Each row comes from the steps of one walk. Every step used is in the known rows, and no mark comes twice. Write the walk behind each row, first mark first.
In the rows, 128 means zero.
Known rows
L -> F: [ 84 117 145 133 146 125 123 134  89 127 201  99 112 159 139 129 132 157
 160  98 133 127 126 125 171 125  99 123 105  98 185  88 158  92 137 117
 115]
T -> Q: [100 100 111 142 153 149 118 128 100 104 176 109 138 171 171 151 144 155
 162 126 149 134 111 122 169  89  87 115 136 120 139  94 136 114 137 119
 125]
R -> Q -> F: [114 134 119 143 127 130 123 122 101  93 188 139 150 166 144 159 170 150
 179 108 149 108  94  91 168 137  66  99 130 117 138 107 148  77 117 130
 129]
U -> Q -> G: [113 112 138 137 116 164 143 140  77 110 163 124 112 158 124 171 169 152
 136 121 164 150 103  78 153 125  61  83 128 130 173 104 158 111 137 124
 119]
N -> L -> R: [ 68 124 118 118 141  97 127 144 115 118 180  79 161 139 161 120 127 153
 180 134 145 160 113 108 181 126  61 111 117 118 155 121 164 103 126 134
 118]
T -> Q -> G -> L: [ 92 126 107 124 138 164 127 145 109  88 182 113 141 192 135 163 157 170
 164 153 141 127 115  90 162  80  59 117 135 144 162 116 134 133 159 144
 113]
U -> Q -> N -> L: [106  94 134  98 147 145 149 144  66 120 141  78 129 119 146 128 161 168
 147 136 198 168  96  58 193 141  45 112 101 140 142  73 139  64  91 124
 121]
L -> C: [ 92 128 142 129 138 113 130 140 117 115 205 101 107 133 142 152 135 149
 188 111 165 121 121 112 152 111  76 106 113 110 165 117 158  92 129 138
 149]
G -> L -> Y -> Q -> C: [ 92 138 116  85 141 121 138 139 168 116 213 101 149 139 112 154 164 198
 133 155 141  84  63  51 153  61  94 101 120 134 157 131 109  87 137 137
 126]
T -> Q -> N -> L: [107  90 101 108 166 155 129 136  83  95 155  83 151 142 173 127 149 169
 161 149 186 152 110  84 196 102  55 132 119 142 124  74 121  91 102 132
 130]
L -> Y -> Q: [ 96 108 115 114 141 117 128 136 144 111 191 107 130 157 131 171 152 188
 139 137 158  99  87  85 150  84  94 108 120 119 151 107 132 103 134 134
 127]
G -> Q -> N: [111 115 137 145 151 153 150 117  94  96 149  88 105 140 134 167 154 160
 134 109 190 127 104  83 178 124  73 109  93 129 151  74 121  78 124 151
 150]
F -> Q -> N -> L: [ 98 117 128 129 149 141 129 133  86  90 145  97 121 112 151 123 149 177
 152 137 183 164  90  82 175 137  44 151  88 155 115  85 122  61 117 133
 148]
X -> L: [106 110 118 158 158 118 137 152  99 125 179  98 116 169 173 123 133 147
 154 125 170 150 121 100 154 117  67 122 125 111 138 118 164  91 123 124
 154]
U -> L -> Y: [ 77 124 106 143 137  91 148 154 127 155 208 104  97 153 144 142 140 160
 167 126 148 109 116  84 164  92  92 136 128 125 155  97 155 105 147 121
 137]
U -> L -> T -> Q: [ 87 108 100 143 157 139 127 132 103 139 197 109 133 193 174 129 145 133
 149 133 163 123 122 120 169  72  93 141 118 135 157  95 147  88 134 122
 149]
U -> L -> Y -> Q: [ 83 108  96 126 145  96 134 157 137 142 191  92 117 170 129 157 159 174
 142 138 153  93 105  67 163  80  99 117 114 131 151 117 148  85 142 128
 128]
L -> F -> Q: [ 81 127 153 152 144 132 112 117  92 112 194 107  94 149 128 136 132 164
 148  96 132 143 111 128 169 136  81 147  90 124 161  87 148  71 149 102
 129]
G -> Q -> T: [ 78 130 141 152 150 127 144 107 124  99 145  90 106 166 162 189 153 149
 140 103 152 118 134 100 160 136  82 101 117 121 142  86 146  85 127 122
 144]
G -> L: [ 80 132 128 128 137 125 136 158 114 124 186 100 140 163 146 136 146 166
 184 130 143 125 101  91 161  97  82 123 110 113 161 122 140 106 146 147
 120]
N -> L: [ 87 112 123 130 135 117 133 161  96 119 159 104 147 141 172 111 134 168
 170 125 156 151 117  93 170 125  76 107 122 115 139 106 151 102 116 136
 122]
U -> L -> C: [ 77 121 123 145 141  91 136 163 110 149 204  80  97 147 138 141 143 136
 191 112 159 119 142  96 161 109  81 112 103 124 170 127 175  73 131 127
 150]
R -> Q: [101 118 116 139 117 125 140 129 116 112 193 127 142 151 161 142 163 150
 165 127 134 119 104  97 151 119  83  97 135 123 140 123 137  83 129 120
 152]
Y -> L -> C: [102 116 137 139 155 123 112 125 116 127 216  83 128 125 138 137 146 141
 187  96 174 135 112  94 149 129  79 116  95 118 168 109 169  79 114 152
 166]
N -> L -> R -> Q: [ 70 125 110 113 126  92 134 123 130 112 191  89 175 138 163 121 144 155
 177 150 133 149 112  99 175 126  53  94 129 141 138 137 149  79 118 116
 132]
Y -> L -> R: [ 91 122 117 147 152 120 107 112 118 124 205  71 158 143 139 134 154 127
 187 105 151 158  94 109 163 126  83 122  99 111 170 115 173  97 136 148
 144]
U -> Q -> T: [ 86 106 140 121 145 131 142 118  98 117 158  93 106 158 158 177 169 142
 152 118 155 142 115  94 160 133  69 106 124 120 146  89 162  76 114  97
 121]
Y -> Q -> N: [125  94 114 116 157 148 123 136  96  89 155  86 130 158 132 161 176 165
 149 133 181 116  81  78 163  99  86 109  93 117 146 102 127  73 127 153
 145]
X -> L -> T -> Q: [109 101 110 140 181 147 125 115 111 114 200 106 134 188 186 119 124 144
 129 149 191 149 122 126 162  85  61 138 127 131 142  97 144  86 112 121
 166]
L -> N: [125 127 143 136 141 116 130 143 109 118 176 119 136 163 153 150 139 157
 176 129 146 141 125 108 164  96  89 116 134 119 163  86 161  95 123 115
 128]
T -> Q -> C: [109 109 114 125 146 158 131 117 112 100 191 121 148 142 162 144 155 147
 144 125 141 122  94 101 170  76  97  99 145 124 142 101 116 102 129 110
 142]
F -> Q -> G -> L: [ 84 154 136 144 120 154 128 148 113  85 174 126 114 162 111 155 155 175
 164 138 140 140  98  82 145 113  50 138 103 158 157 128 134 102 168 152
 135]
U -> Q -> F: [107 120 141 138 138 152 126 133  72 111 163 111 131 156 126 179 170 152
 165  91 181 136  83  91 186 141  59 103 113 108 156  76 161  78 109 121
  99]
T -> Q -> F: [106 118 107 145 157 155 107 122  89  82 173 117 146 183 156 175 154 156
 179 105 167 121 100 117 188 108  72 119 134 115 137  73 145 105 119 127
 107]
U -> Q -> N -> L -> X: [113 109 128  91 148 136 143 140  75  99 137  64 139 120 135 144 147 182
 130 120 209 171 114  74 207 138  29 110  98 120 154  86 140  51 100 121
 146]
Q -> C: [110 123 129 132 126 137 138 135 111 118 189 129 132 129 151 130 156 141
 150 114 139 117  86  94 155  98 104  90 133 107 153 116 133  98 134 125
 147]
Y -> L: [111 107 126 155 148 138 112 126 103 127 188  97 143 147 159 126 155 143
 174  94 162 145  90  92 155 123  93 117 109 109 154  95 161  93 126 151
 154]
R -> Q -> G: [118 123 116 142 103 143 139 131 104  94 190 150 129 167 143 156 175 148
 153 137 136 118 112  84 135 119  68  83 143 137 159 132 145 105 142 135
 154]
Y -> Q -> G -> L -> C: [ 94 138 133 102 137 136 124 161 138  90 193  89 129 174  94 175 164 181
 169 152 159 103 119  66 141  92  57  90  93 141 186 156 149  93 147 166
 129]
F -> Q: [ 92 128 138 160 132 137 121 128 105 103 166 126 111 139 145 148 144 158
 157 110 149 144  88 113 154 119  74 134 105 131 134 103 131  84 146 125
 145]

Write each row's walk
[108 123 113 118 150 124 111 132 133  97 186 119 133 171 115 193 158 188
 156 120 175  87  76  78 165 104  76 112 117 112 146  88 143  92 122 147
 106]	L -> Y -> Q -> F
[106 114 135 149 182 137 119 115  75 104 189  72  74 139 122 118 132 166
 135 125 184 160 113  99 177 144  39 175  73 142 144  79 146  36 127 106
 152]	X -> L -> F -> Q -> N
[110 117 134 146 147 154 126 120  92  90 161 109  98 125 134 153 160 159
 160 125 180 145  79  96 162 122  59 145  89 143 128  85 122  69 140 139
 157]	F -> Q -> N
[115  88 110  96 156 137 123 151  92  91 134  76 153 145 145 125 165 181
 146 148 187 136  97  61 177 114  68 108  92 136 134 101 128  66 105 148
 133]	Y -> Q -> N -> L
[ 75 142 145 112 142 110 136 157 129 122 214  87 123 142 129 149 139 165
 198 130 157 120 115  92 161 103  66 120 101 124 174 132 149  88 136 149
 131]	G -> L -> C
[ 89 119 121 112 150 120 137 126 114  98 173 102 105  93 136 132 135 200
 152 153 190 149  81  67 171 123  38 168 102 166 116  68 112  72 116 132
 144]	F -> Q -> N -> L -> Y
[113 112 108 141 133 170 122 135  96  82 172 126 129 184 150 171 154 156
 151 135 151 134 120 105 152  92  74 104 150 135 156 100 142 135 149 136
 127]	T -> Q -> G
[ 88 144 117  99 151 120 115 145 145  95 195 100 150 176 102 186 162 203
 168 134 169  84  68  62 176  95  68 125 103 121 153 100 133  89 130 156
  96]	G -> L -> Y -> Q -> F
[ 99 147 117 123 108 140 146 145 124  95 199 132 145 174 128 151 175 162
 168 152 125 110 106  67 146 108  59  96 131 148 163 149 139 103 151 145
 137]	R -> Q -> G -> L
[102 113 103  89 139 106 155 126 125 107 198 108 134 108 150 130 155 185
 155 168 177 121  89  50 172 118  50 128 130 153 121  88 116  70 101 128
 150]	R -> Q -> N -> L -> Y
[ 64 129 107 152 138  89 131 148 112 147 196  74 126 164 140 137 145 123
 185 122 135 133 123 111 176 106  81 119 109 119 167 132 180  92 157 125
 131]	U -> L -> R
[116 100 112 100 155 133 129 125 125  98 184  91 113 139 122 173 164 190
 138 149 186 103  70  66 159  88  79 122 105 128 148  86 122  86 126 150
 144]	L -> Y -> Q -> N
[ 86 143 142 111 148 136 136 139 121 127 209 120 144 172 153 123 140 155
 166 140 160 125  96 106 153  88  79 136 100 117 179 115 137  97 140 158
 142]	G -> L -> T
[ 81 144 111 117 131 100 122 120 116  94 189 101 188 153 145 141 156 156
 194 135 148 136 101  91 194 151  39 102 122 130 136 121 160  70 102 127
 111]	N -> L -> R -> Q -> F
[ 94 145 128 130 126 145 141 162 106 101 183 121 127 177 130 150 160 164
 174 140 141 128 109  78 147 102  65 111 121 133 179 128 146 128 162 163
 123]	Q -> G -> L
[124 119 120 140 176 176  88  87  96  96 207 116 168 181 156 143 162 136
 164 100 195 135  79 116 179 114  79 147 105 121 154  59 155  86  98 155
 139]	Y -> L -> T -> Q -> F
[ 98 119 148 139 156 146 118 107  77 101 186  89  85 130 110 140 148 168
 152 108 162 143  96 111 177 134  70 164  73 136 155  70 132  54 140 118
 139]	L -> F -> Q -> N
[ 88 150 123 120 143 112 135 152 128 103 179  85 148 168 135 154 136 181
 167 109 157 130 120 108 179 101  63 120 104  93 173 131 143  93 156 145
 147]	G -> L -> X
[ 99 136 135 145 127 145 126 118 116 101 183 131 115 115 138 138 158 153
 142 112 138 135  76  97 149 109  85 119 117 140 134 113 117  73 139 113
 158]	F -> Q -> C
[ 96 106 134 102 160 126 132 142  67 117 178  77 116 129 137  99 137 174
 159 122 170 149 123  90 193 140  70 140  90 121 166  71 147  71 107 128
 113]	Q -> N -> L -> F
[116  97 139 120 145 160 146 132  66 116 161  87 107 127 132 161 172 149
 149 120 194 144  83  75 178 121  59 111 100 125 154  76 138  70 112 124
 132]	U -> Q -> N
[ 92 123 103 139 147  93 135 117 133 117 217  82 144 162 157 128 142 133
 164 153 150 148 116 101 160 126  43 107 127 133 137 148 163  68 127 105
 160]	X -> L -> R -> Q
[122  98 116 110 175 172 128 101  93  93 192 108 129 158 163 142 152 144
 144 147 199 133  88 122 169  77  71 143 107 131 156  68 119  89 119 145
 158]	L -> T -> Q -> N
[ 96 102 105  91 164 122 121 137 110  92 156  48 166 139 131 138 159 170
 160 158 176 145  93  77 186 113  53 105  88 134 143 118 141  69 114 148
 123]	Y -> Q -> N -> L -> R
[ 97 133 142 148 160 130 120 114 102 119 209  97  93 130 129 104 129 157
 117 114 143 145 108 102 163 131  71 144 102 138 146 107 141  43 130  84
 153]	X -> L -> F -> Q -> C
[118 125 120 143 148 130 108 125 112 105 183  82 154 150 145 141 144 161
 160  80 173 149 112 110 169 127  79 118 104  93 168 109 166  79 133 147
 176]	Y -> L -> X
[ 88 118 137 112 145 131 135 137 106 123 180 125 149 151 183  97 126 158
 147 135 170 149 110 109 163 113  78 123 115 121 156  98 147  95 108 146
 141]	N -> L -> T
[ 98 142 102 116 144 155 128 140 122  67 179  99 151 197 124 179 142 187
 151 135 158 131 129 106 177  83  44 116 124 128 178 127 135 115 169 143
 139]	T -> Q -> G -> L -> X
[ 67 129 135 167 147 114 121 140  89 143 193  90  87 160 122 124 140 151
 155 101 128 136 131 112 179 132  90 160  83 140 162  95 160  55 154  94
 126]	U -> L -> F -> Q
[117 110 123 113 136 142 122 137 124 106 174 115 148 147 139 146 172 159
 129 122 140 101  77  78 154  88 110  72 118 114 146 129 126  79 130 127
 142]	Y -> Q -> C
[ 62 146 155 136 150 133 118 131 108 116 204  90 108 154 114 133 135 181
 160 116 128 137 106 113 180 127  72 164  77 135 168 102 136  66 157 116
 112]	G -> L -> F -> Q
[ 80 145  99 150 134  89 125 123 115 120 210  94 150 175 126 158 174 121
 200 122 138 111 113  94 192 134  58 110 115 129 152 130 178  59 133 117
 128]	U -> L -> R -> Q -> F
[ 91 138 148 156 129 152 114 123  87  94 189 130  88 159 107 147 140 168
 143 107 132 141 120 113 153 136  69 135 102 142 178  95 154  91 164 118
 122]	L -> F -> Q -> G
[ 73 110 110  88 157  93 129 130 152 100 160  88 135 159 161 160 152 199
 144 157 157 112 115  73 155 112  72 120 129 136 126  99 143  83 103 118
 117]	N -> L -> Y -> Q -> T
[ 89 176 127 135 125 146 126 141 124  68 169 112 123 165 102 172 144 191
 148 124 154 147 115  97 157 114  31 135  96 138 165 138 140  90 181 150
 160]	F -> Q -> G -> L -> X
[ 74 157 156 120 148 140 125 126 118 117 217  98 117 127 103 117 145 174
 146 118 116 125  87  95 175 110  83 145  90 137 167 111 119  55 153 104
 122]	G -> L -> F -> Q -> C
[ 95 111 133 149 170 114 126 142  85 137 207  80  98 173 150 109 120 157
 148 112 155 146 142 115 173 131  73 134 107 103 166 100 173  75 126 104
 129]	X -> L -> F
[106 102 146  87 153 158 149 123  71 121 166  99 131 124 153 111 155 158
 126 148 215 165  89  72 185 125  47 126  90 140 158  68 137  57  82 133
 140]	U -> Q -> N -> L -> T
[ 75 112 139 119 145 112 127 151  85 130 187  90 132 148 155  99 123 174
 154 108 139 146 137 110 191 140  85 122 111 110 166  86 163  84 119 114
 104]	N -> L -> F
[ 91 121 117 129 134 109 135 107 126 102 184 119 132 167 176 160 173 141
 168 132 127 110 119  99 141 127  77 106 138 122 128 118 147  71 121 103
 153]	R -> Q -> T
[126 105 115 123 135 138 142 119  98  99 186 112 130 138 150 145 177 148
 164 137 165 120  89  81 159 117  69 111 117 131 138 105 123  67 118 130
 164]	R -> Q -> N
[106 108 121  91 140 110 142 127 114  98 195  87 134 102 145 125 156 161
 180 152 186 127 117  63 172 132  38 107 110 153 136 113 132  43  89 136
 162]	R -> Q -> N -> L -> C
[114 127 118 123 112 131 143 116 125 113 209 139 150 125 159 130 176 145
 145 126 127 106  84  81 153 108  93  78 145 128 142 132 119  72 123 111
 161]	R -> Q -> C
[ 85 114 113 103 156 110 132 131  99 107 174  65 146 124 142 121 142 154
 182 147 172 161 103  94 188 126  47 124 102 128 150 103 152  84 117 144
 129]	Q -> N -> L -> R
[ 91 150 131 108 112 124 144 140 139  99 226 115 125 154 110 160 166 164
 183 157 143 105 123  71 137 109  42  93 121 155 178 161 146  84 144 144
 149]	R -> Q -> G -> L -> C
[117 112 100 129 153 123 127 148 139 101 190 107 109 179 122 162 145 186
 115 163 178 117 110  60 134  98  52 108 130 144 152 122 155 105 139 141
 148]	X -> L -> Y -> Q -> G
[104 139 112 142 146 119  96  90 121 101 218  94 181 152 127 154 180 128
 198 101 154 133  80  94 177 152  56 111 106 121 151 113 174  64 111 139
 142]	Y -> L -> R -> Q -> F
[130 120 130 145 166 104 132 150 106 127 178 101 125 175 162 129 126 154
 165 143 168 160 140  95 168 103  62 130 135 123 149 100 173  73 110 101
 146]	X -> L -> N
